Every row comes from one small tree of marks. The marks that hang from a mark follow it in brackets, in alphabetical order. Every link used is in the known rows. Which tree was each row made from?
Known rows
pako(dono(mabegis) vopom): [  8.9  -3.4   3.4 -20.4  -9.3   4.4 -17.2   7.3 -16.7   6.1   0.8 -22.9
   1.8 -14.1 -19.1   9.3  24.5  28.5  -3.9  -0.2 -17.4 -27.7 -13.2  -1.8
   8.1   3.1  20.4  30.8]
dono(mabegis(repoma) vopom(valuz)): [  6.4  12.6  13.6 -22.7  19.2   5.8   6.6 -10.8  12.8  23.0 -12.7 -24.2
  -4.2 -38.4  27.6 -23.2  -6.3  -3.7 -20.5  25.3  16.8  12.1 -11.0  -3.1
  13.8 -21.0  12.0 -11.6]
pako(repoma vopom(dono(mabegis))): [ 22.8  16.9 -11.9   9.2  -2.1 -16.8 -36.9  -0.5 -17.5  24.0  11.9 -11.2
  11.5  22.2 -38.6  19.7  40.3   1.8   3.6 -13.5 -10.2 -41.0  23.2  11.4
  10.6  17.4 -24.3  25.8]
repoma(dono(pako vopom(valuz))): [ 17.1   6.7  13.2  14.2   4.1  -6.7   6.5 -17.5   7.1 -15.9  10.2 -10.5
 -14.5 -23.0   9.1 -35.2  -9.5   6.6 -15.5 -11.5  15.6  14.7 -11.6 -52.2
 -22.6   4.7  17.3  -1.8]
dono(repoma): [ -1.6  -3.5  10.9 -16.6   3.6  -7.2  21.8   3.9  10.5   3.1  -4.8  23.9
  32.4   8.8  41.9   9.8  -4.5  14.3  16.7  -3.0   7.8   7.2   0.5  -0.2
 -32.3  10.9  -8.6   2.7]
valuz(vopom(dono(pako repoma))): [-33.1 -14.9 -26.0  22.7 -32.6  -9.9  -5.4   4.5 -18.9 -22.9  -7.3  42.1
  15.2  55.8   9.3  35.8   1.9 -17.1   2.0  -5.1   4.8  -0.8  40.8  27.8
 -30.1  11.0 -34.5 -17.5]
valuz(vopom(dono(repoma))): [ -9.0   3.1 -28.5  -4.0 -22.6 -12.2  11.5  10.2 -10.5 -12.6 -14.1  52.1
  23.3  32.1  22.0  34.8   7.6 -21.5  13.2 -14.8   8.5  -4.5  37.4  22.5
 -18.3   7.3 -52.1 -19.1]
valuz(vopom): [ 11.1  31.9 -11.4 -28.2 -18.8   7.2  35.8 -10.6   2.5 -46.7 -17.8  45.1
  17.5 -29.7  22.7  21.3  -9.6 -13.1  -3.1  -3.5  -4.6  16.1  13.1  16.7
 -15.4 -21.9 -16.5   7.6]
pako(dono(mabegis vopom)): [  1.9   0.5   3.3 -12.1  12.5   7.5  -0.2   7.8 -12.9   2.2   9.8  -6.3
   2.2 -11.9  -2.4   6.8  13.0  15.5  -5.4   4.5 -11.2 -35.6 -15.0   5.5
  13.5   4.8  30.4   2.1]
valuz(vopom(dono(mabegis pako repoma))): [-58.2 -30.0 -22.0  16.2 -21.7  -6.5 -20.6  20.1 -28.7  -4.9 -21.1  24.8
  17.7  47.4 -13.8  53.3  -4.0 -20.3   5.2  20.0 -26.1  -5.0  31.0  44.7
 -29.7  17.3 -27.9 -16.6]
vopom(dono): [ 26.3  29.4 -13.7  -2.8  -7.8 -10.6  14.3 -16.3 -13.1 -13.0   9.6  37.0
  11.5   4.2 -17.7  18.8  16.3 -17.6   1.4   0.8   1.8   0.8  12.9 -11.9
 -22.2  26.9 -37.8   1.6]
valuz(vopom(dono(mabegis))): [-13.3  18.2 -29.3 -15.9 -15.5   2.8   5.3   3.6 -28.4 -22.2 -19.4  39.2
  12.6 -10.2 -30.8  51.6   7.2 -34.9  -1.2  19.6 -33.1  -4.0  25.0  29.8
  -8.4   0.9 -42.0  -1.8]
valuz(vopom(dono(mabegis repoma))): [-35.3  -9.7 -25.3 -11.8 -10.7  -4.8  -5.8  26.6 -20.7   6.7 -25.0  35.6
  26.7  22.4  -4.4  54.8   2.7 -21.2  13.8   7.7 -23.2  -8.9  33.9  38.6
 -14.1  10.6 -47.0 -16.7]
dono(pako(mabegis) repoma vopom(valuz)): [-22.3 -12.7  12.4   3.4  17.5   4.6 -12.7  -0.3  20.2   2.0   8.1 -20.9
  22.7   6.3  34.0 -18.9 -26.7   6.7 -18.6  -2.7  17.3  -4.2   4.3  20.4
 -16.1  -7.4  24.3 -23.3]
mabegis(repoma vopom(valuz)): [ 21.6  13.1  16.1 -11.4  -6.3  23.8  34.3 -25.7  47.0   4.0 -20.0 -15.3
 -11.5 -26.3  46.6 -34.9   0.8  -8.4 -11.0   2.5  55.4  30.4  -9.6 -16.9
  20.3 -20.2   7.7  -9.9]
mabegis(repoma(dono)): [  0.7  -9.8   0.0  -7.7  -7.5 -22.6  23.9   9.6 -17.5   8.0   6.5  12.5
 -18.9  21.8  23.6 -13.3   3.8   5.3  29.2  -2.5  -1.9  39.1   4.4 -32.1
  -8.3  17.9 -11.4  -3.3]
repoma(vopom(dono valuz)): [ 56.8  34.7 -12.4   7.0  -2.4  -3.4   8.7 -24.7  15.7 -19.1   4.7  24.6
 -18.6 -36.3 -16.0 -20.8  -6.3 -14.1 -12.2 -16.6  25.6  12.1  -8.5 -39.4
  11.4 -14.4 -39.5   4.4]
mabegis(repoma(vopom(dono(pako)))): [  9.5  -3.2 -15.2  52.1 -19.7 -20.4  -5.5 -11.5 -20.2  -1.0  20.6  30.5
 -42.4  45.7  -9.1 -25.8   6.4 -13.0 -17.3 -11.4  20.4  11.3  12.2 -11.2
   3.4  -0.4 -17.2 -16.9]
pako(vopom(dono)): [ 55.6  40.1 -11.9   4.7 -17.5 -12.8  -4.0 -22.5 -17.9   0.8  12.5  18.3
   4.1  -7.5 -14.6   2.5  46.8  -8.3 -24.7 -21.9  15.1 -24.3  21.5 -21.4
 -13.3  16.6 -34.7  11.5]
repoma(vopom(dono(mabegis))): [ 20.9  17.7 -11.8  17.6   8.6  -1.3  -1.8   2.4 -17.5   5.6   2.0  33.0
 -14.9 -15.7 -40.8  14.2   7.9 -12.1  -4.8  -5.1 -20.1 -10.4  -1.3 -12.9
   4.0   4.4 -30.4  -0.1]
pako(dono(mabegis)): [-17.6 -11.0   1.4 -27.2  -0.9   5.9   0.8  14.1 -14.2 -11.8  -1.1  -5.0
   3.6  -4.7 -21.6  28.7  -3.9  15.3  21.0  24.9 -33.4  -6.3 -22.2  11.3
   3.4  12.9  16.9  19.7]
pako(vopom): [ 49.3  33.7  10.3 -17.4 -12.8   1.5  16.0 -24.4  -0.2  -5.8   3.6   6.9
  12.8 -30.5  16.4 -10.4  25.6   8.5 -23.5 -20.1  10.8  -7.8   2.5 -21.8
 -18.1  -6.8  -5.1  26.7]

Write each row's tree
[-33.2 -31.7  18.6  24.3   9.3  -2.1  -8.7  17.4  -2.7  12.9  -3.5  10.9
   1.2  11.7   2.2   4.2 -22.0  19.2  -2.0  -0.1 -15.9   3.1 -14.0   4.1
 -22.0  -7.4  14.0   3.8] : dono(mabegis pako repoma(vopom))
[-17.7 -25.4  11.7 -20.8  17.6   2.9 -14.3  18.5  14.3  20.1  -3.8 -33.2
  14.4  -9.7  25.5  -4.6  -7.2  29.6   6.6   6.0  12.9 -22.2 -23.2   2.3
  16.1   0.0  24.9  -5.8] : pako(dono(mabegis repoma vopom(valuz)))
[  4.7   5.6  12.6  -5.6  21.3  -0.8  12.4  13.5 -20.8  16.3   4.5   5.5
  -0.6 -24.5  -0.7  -0.6  15.3   2.4   2.3  -7.3 -24.7  -7.5  -7.4 -33.0
 -10.7  14.6   7.0  -5.2] : repoma(dono(mabegis vopom))
[-11.0 -13.6  10.6  -7.1   0.8  31.9  13.2   7.1   8.4   0.7 -12.1 -12.7
  -3.1  -5.6  -6.0  17.8  15.0   9.2  10.0   1.2  -4.4 -24.1 -19.8   4.5
  22.4   5.2  34.9   2.1] : pako(dono(mabegis(vopom)))
[-15.1   3.7 -17.3  18.8  -7.8  -6.4 -15.1  -7.5 -28.1 -21.9  16.7  16.4
   8.3  34.9 -45.6  26.9  -2.3 -26.6  -3.9  12.4 -25.1  -3.7  22.8  22.3
 -24.7  29.5 -12.5 -10.4] : vopom(dono(pako(mabegis)))
[-36.4 -22.1  23.8  22.5  -4.6  27.9   5.2  -2.3   5.0  15.6 -16.4 -15.7
 -11.4  21.3  13.7   1.1   4.3  -8.2 -13.2  22.0   7.6   8.9  -3.5  15.0
  -2.2   0.4  32.2 -12.6] : dono(mabegis(repoma vopom) pako)
[-27.1   1.6 -32.3 -10.7 -20.3  -5.7   3.0  11.9 -32.8  -0.8 -20.0  27.9
  -9.3  20.4 -11.0  34.4   9.3 -37.7   4.7  23.5 -19.3  10.5  33.6  39.8
   8.3  -3.5 -39.2 -18.0] : valuz(vopom(dono(mabegis(repoma))))
[ 29.0   5.6  14.8   7.9 -21.1 -10.6  -6.4 -18.8   1.7 -12.9   4.7 -28.9
 -14.7 -28.6  -7.1 -32.0   6.1  13.4 -16.2 -11.4   7.6  21.2 -10.5 -55.3
 -24.0   2.0   3.8  29.6] : repoma(dono(pako(vopom(valuz))))
[ 22.7  29.4  -9.2  -0.5   5.5  24.6  12.1 -18.0  26.4  -9.8  -3.3  -5.5
   3.9 -21.3 -14.8  -2.6   6.1 -33.8 -10.2  -6.8  20.4  -4.0   8.0   1.4
  18.6   3.6 -16.9 -21.2] : pako(mabegis(vopom(dono valuz)))
[ 33.7  15.4   5.4  -6.8   0.7  -1.4  22.3 -18.2  28.4  -6.6  -3.0   6.6
 -32.3 -33.8  31.3 -47.2 -24.2   1.5  -8.6  -3.7  35.0  46.6 -19.7 -25.3
  23.9 -43.8  -8.6   5.8] : mabegis(repoma(vopom(valuz)))
[ 41.4  24.0   7.6 -10.8  11.4  -5.2  21.8 -13.1  12.5  -7.9   6.8  -2.7
  -7.0 -48.4  19.3 -33.4  -1.6   6.5  -1.5 -20.0  21.7  13.8 -14.4 -56.8
  -8.9  -1.5  -3.0   0.3] : repoma(dono(vopom(valuz)))
[ -2.8 -13.4 -12.2   8.3   7.1 -16.4  13.3  28.7 -21.1  12.6  19.6  17.6
 -45.1  13.6   4.9 -31.8 -17.0  -1.8  22.8 -30.0 -16.8  27.0   1.8 -17.6
  25.9 -14.0  -1.5 -17.2] : pako(mabegis(repoma(dono vopom)))
[-11.0   0.8   6.5   5.6   8.5   3.3  -5.0 -15.7  11.4  -1.7  14.9 -27.3
 -10.7   1.4  22.0 -39.1 -22.0 -12.0 -30.6  16.0  22.3  13.6   6.8  20.6
   7.0 -20.5  31.2 -24.1] : dono(pako(mabegis(repoma)) vopom(valuz))
[-12.6  -2.2 -12.2  -2.8  -2.9 -14.5  -5.1   6.4 -31.4  23.8  -3.2  12.8
  -4.6  23.3 -17.0  23.3  14.6 -21.4  10.4  32.7 -16.8   9.6  18.2  10.5
  -4.0  23.1 -32.0 -13.0] : vopom(dono(mabegis(repoma)))
[ -7.6  -5.5  21.4   8.1  12.5   1.4  -6.8  -1.8  -4.1  -1.1  -0.5 -30.3
  -9.4 -30.2 -14.0 -18.3 -14.7   4.0 -11.9  12.3 -14.3  11.4 -17.8 -37.5
 -20.5   8.4  22.4   0.6] : repoma(dono(mabegis pako vopom(valuz)))
[-13.1  -8.9  -2.1 -14.1   8.0 -10.4 -11.6  11.1   5.0  21.4 -16.7  -6.8
  29.9  -4.6  -9.7  22.9 -10.4  -5.1  16.4  31.0  -7.1   6.6   4.8  -1.5
 -17.6  25.3 -40.3  -3.2] : vopom(dono(mabegis repoma) valuz)
[  6.5   4.6   7.7 -27.1  13.6  10.7  -6.0  -2.4  12.1  -6.4  -1.3 -27.8
  -1.1 -42.6  -1.3  -9.4  -6.3  18.7  -8.1  14.0   5.5 -16.1 -28.8  -5.3
  23.1  -8.8  29.8   3.9] : pako(dono(mabegis vopom(valuz)))
[-18.6 -35.9 -10.7   5.1  10.0  -6.1  -5.8  37.6  -2.3   4.8  19.5  16.7
  -9.5  29.5  12.8  -4.3 -15.6  27.9  26.2 -33.2  -5.8 -21.6 -10.8  20.7
  26.2 -15.6  19.4  -6.1] : pako(dono(repoma(vopom)) mabegis)
[-45.1 -32.8   0.0  23.3  -6.0 -12.8 -26.6  17.7 -24.4  19.7  -1.8   9.8
  22.8  50.1 -22.5  39.7   4.7  -5.3   8.8  26.2 -21.4  -9.4  16.3  14.5
 -42.1  45.2 -16.5  -8.0] : vopom(dono(mabegis pako repoma))
[  1.1 -13.8 -16.1 -14.0 -16.0  -8.6 -15.7  13.2 -20.0  14.4  21.0 -23.6
 -18.6  30.2   9.3 -15.2  17.6  14.5  -0.8 -12.0  -0.3 -15.3   8.0  25.9
  34.8 -11.5  24.7   1.3] : pako(dono mabegis(repoma) vopom)
[-10.6 -13.6  16.2  -1.2  21.5   0.1   4.8  25.3   4.9  23.7 -11.5  20.7
   9.6 -10.2  16.0   3.8 -15.6  16.6  10.1  -9.9 -12.8   0.8 -13.5  -3.1
  -6.8 -13.2  -4.4   3.7] : dono(mabegis repoma(vopom))
[ -5.3 -11.4   1.4  -5.1   5.8  11.7  21.0   9.5  21.4  14.4  -7.4 -27.4
 -24.4  -5.9  28.6 -34.0  -6.6 -12.8  16.1  -7.7  16.9  34.3  -1.6 -16.4
  29.2  -7.7  11.5 -24.5] : pako(mabegis(repoma(dono) vopom(valuz)))
[ -4.2 -20.0  -4.0 -13.1 -15.3  -5.7 -21.3  13.9 -24.1  26.1   1.2 -31.5
 -18.0  14.3   0.9  -2.6  25.1  23.4  -3.6   8.8  -6.6 -11.6  -3.1  11.4
  25.1  -4.1  22.0  15.6] : pako(dono(mabegis(repoma)) vopom)
[ 23.7  14.0   1.7   9.0  18.4 -19.4   7.8   0.5   1.3   4.7  26.9  10.7
   2.0  20.8  18.2 -22.2  19.5  16.6  21.3 -47.8  11.4 -15.7   5.1 -24.2
   9.0  10.1   6.3   4.4] : pako(repoma(dono(vopom)))
[ 37.3  22.3  18.6  -1.9 -20.9   4.1  -6.2 -41.8  19.1 -23.9  -2.3 -25.6
   4.3 -38.1   2.2 -23.3   0.5  10.2 -34.9   4.5  24.0  13.5  -9.6 -25.3
 -26.1 -17.2  10.5  35.6] : dono(pako(vopom(valuz)))
[-10.7 -14.1  11.7  -0.7  -3.9  -0.6 -25.2   0.5  17.8   5.7  -1.7 -35.7
  24.3  -1.4  16.5 -15.7 -15.9  13.9 -17.9   0.2   8.0   2.9   3.5  11.8
 -22.6  -8.9  16.8  10.6] : dono(pako(mabegis vopom(valuz)) repoma)
[ 20.3  27.0  19.9 -28.3  21.4  18.8   8.3 -19.1  17.6   0.5 -12.2 -15.8
  17.5 -67.2   9.2  -8.0  -6.7  -4.1 -24.7  20.0   3.5  -0.2 -18.9 -11.3
  -3.9 -15.9   6.9   4.1] : dono(mabegis vopom(valuz))
[ -5.5  -8.5  -0.6 -10.9  10.8  21.3  -6.0   1.9  48.7 -16.1   7.0 -40.6
   0.1  18.8   0.4  -9.3 -13.3  13.8  29.1 -20.0  20.7 -21.0 -13.4  31.4
  63.5 -14.8  39.0   6.4] : pako(dono mabegis(vopom(valuz)) repoma)
[-35.5 -27.6   1.7  10.5  -1.9  -7.3 -30.4   6.6   0.5  10.9 -11.6 -16.9
  19.7  20.3 -20.9  21.8 -16.2  -4.2   4.9  39.6  -9.8   6.7   6.3   7.8
 -33.5  29.4 -18.4  -3.2] : vopom(dono(mabegis pako repoma) valuz)
[-28.3  -8.4   0.9  10.5   8.3  -6.9 -14.9  -3.3   4.2 -23.1  18.7  -4.9
  22.0  47.0 -19.3   9.2 -20.3   4.5  19.2   6.1 -20.5  -3.0   9.3  46.1
  -6.1   1.3  26.2  15.1] : dono(pako(mabegis repoma))
[-10.0 -19.5  12.7  -8.2   8.4  22.4  -8.3   2.0  47.9  -3.5 -11.7 -46.2
  -0.5   0.3  -9.3   0.4  -2.3  20.1  28.4  -0.9  13.5 -21.4 -27.8  13.8
  53.6  -8.3  33.1  20.4] : pako(dono(mabegis(vopom(valuz))) repoma)
[-14.2 -20.8  13.5  27.6   5.6  -3.3  -2.1  17.6 -24.0  -6.2   5.6  10.7
 -31.6  -5.5 -33.2  -3.6 -17.6   8.7   6.4  -8.1 -37.9  18.8 -18.9 -35.9
 -15.9   0.3  11.6  13.2] : repoma(dono(mabegis pako) vopom)
[ 16.4  17.6  13.1  14.2  10.4  -3.5  -8.6 -33.9  36.2 -22.0  13.3 -20.2
   7.3   2.6  14.6 -31.4 -11.4  13.5 -14.3  -6.0  38.3  -5.5  -9.5   1.7
  -0.7 -14.3  25.1  12.3] : dono(pako(repoma) vopom(valuz))
[ -4.3  -3.7  -3.6  -7.7   0.0  31.3  15.2   4.4  10.5 -13.5   6.3  -3.1
  -2.2   8.0   2.3   4.2   7.1   2.1  10.6 -18.9   4.4 -23.5  -9.2  20.3
  28.8  -1.9  34.4 -13.3] : pako(dono mabegis(vopom))
[ 11.9  23.5 -11.2  16.0   1.5  20.3  14.2  -6.9   0.0   0.3   6.0  20.7
   5.6   7.3 -12.8  15.2  26.9 -33.2  -3.3 -20.3   7.5 -25.3  21.1  12.8
  11.2  16.8 -12.6 -30.0] : pako(mabegis(vopom(dono)))
[  0.0  -1.5   6.8  -2.1   7.9  -0.4  16.0   9.4  -6.5  18.1  -4.0  12.5
 -25.0 -11.8   7.1 -15.3 -10.7   2.2  -0.4   6.5  -8.9  23.0 -11.6   0.5
  18.9 -24.5  -2.2   1.0] : dono(mabegis(repoma(vopom)))
[ -6.5  -7.7  19.2  16.7  13.5   2.5 -21.6  -8.7  29.4 -14.8  -0.4 -23.2
 -10.2  -7.4 -25.9 -14.7 -41.7  16.8   0.6   7.9  -7.2  14.6 -26.1   4.2
  18.4 -32.1  20.8  33.6] : dono(mabegis pako(repoma(vopom(valuz))))
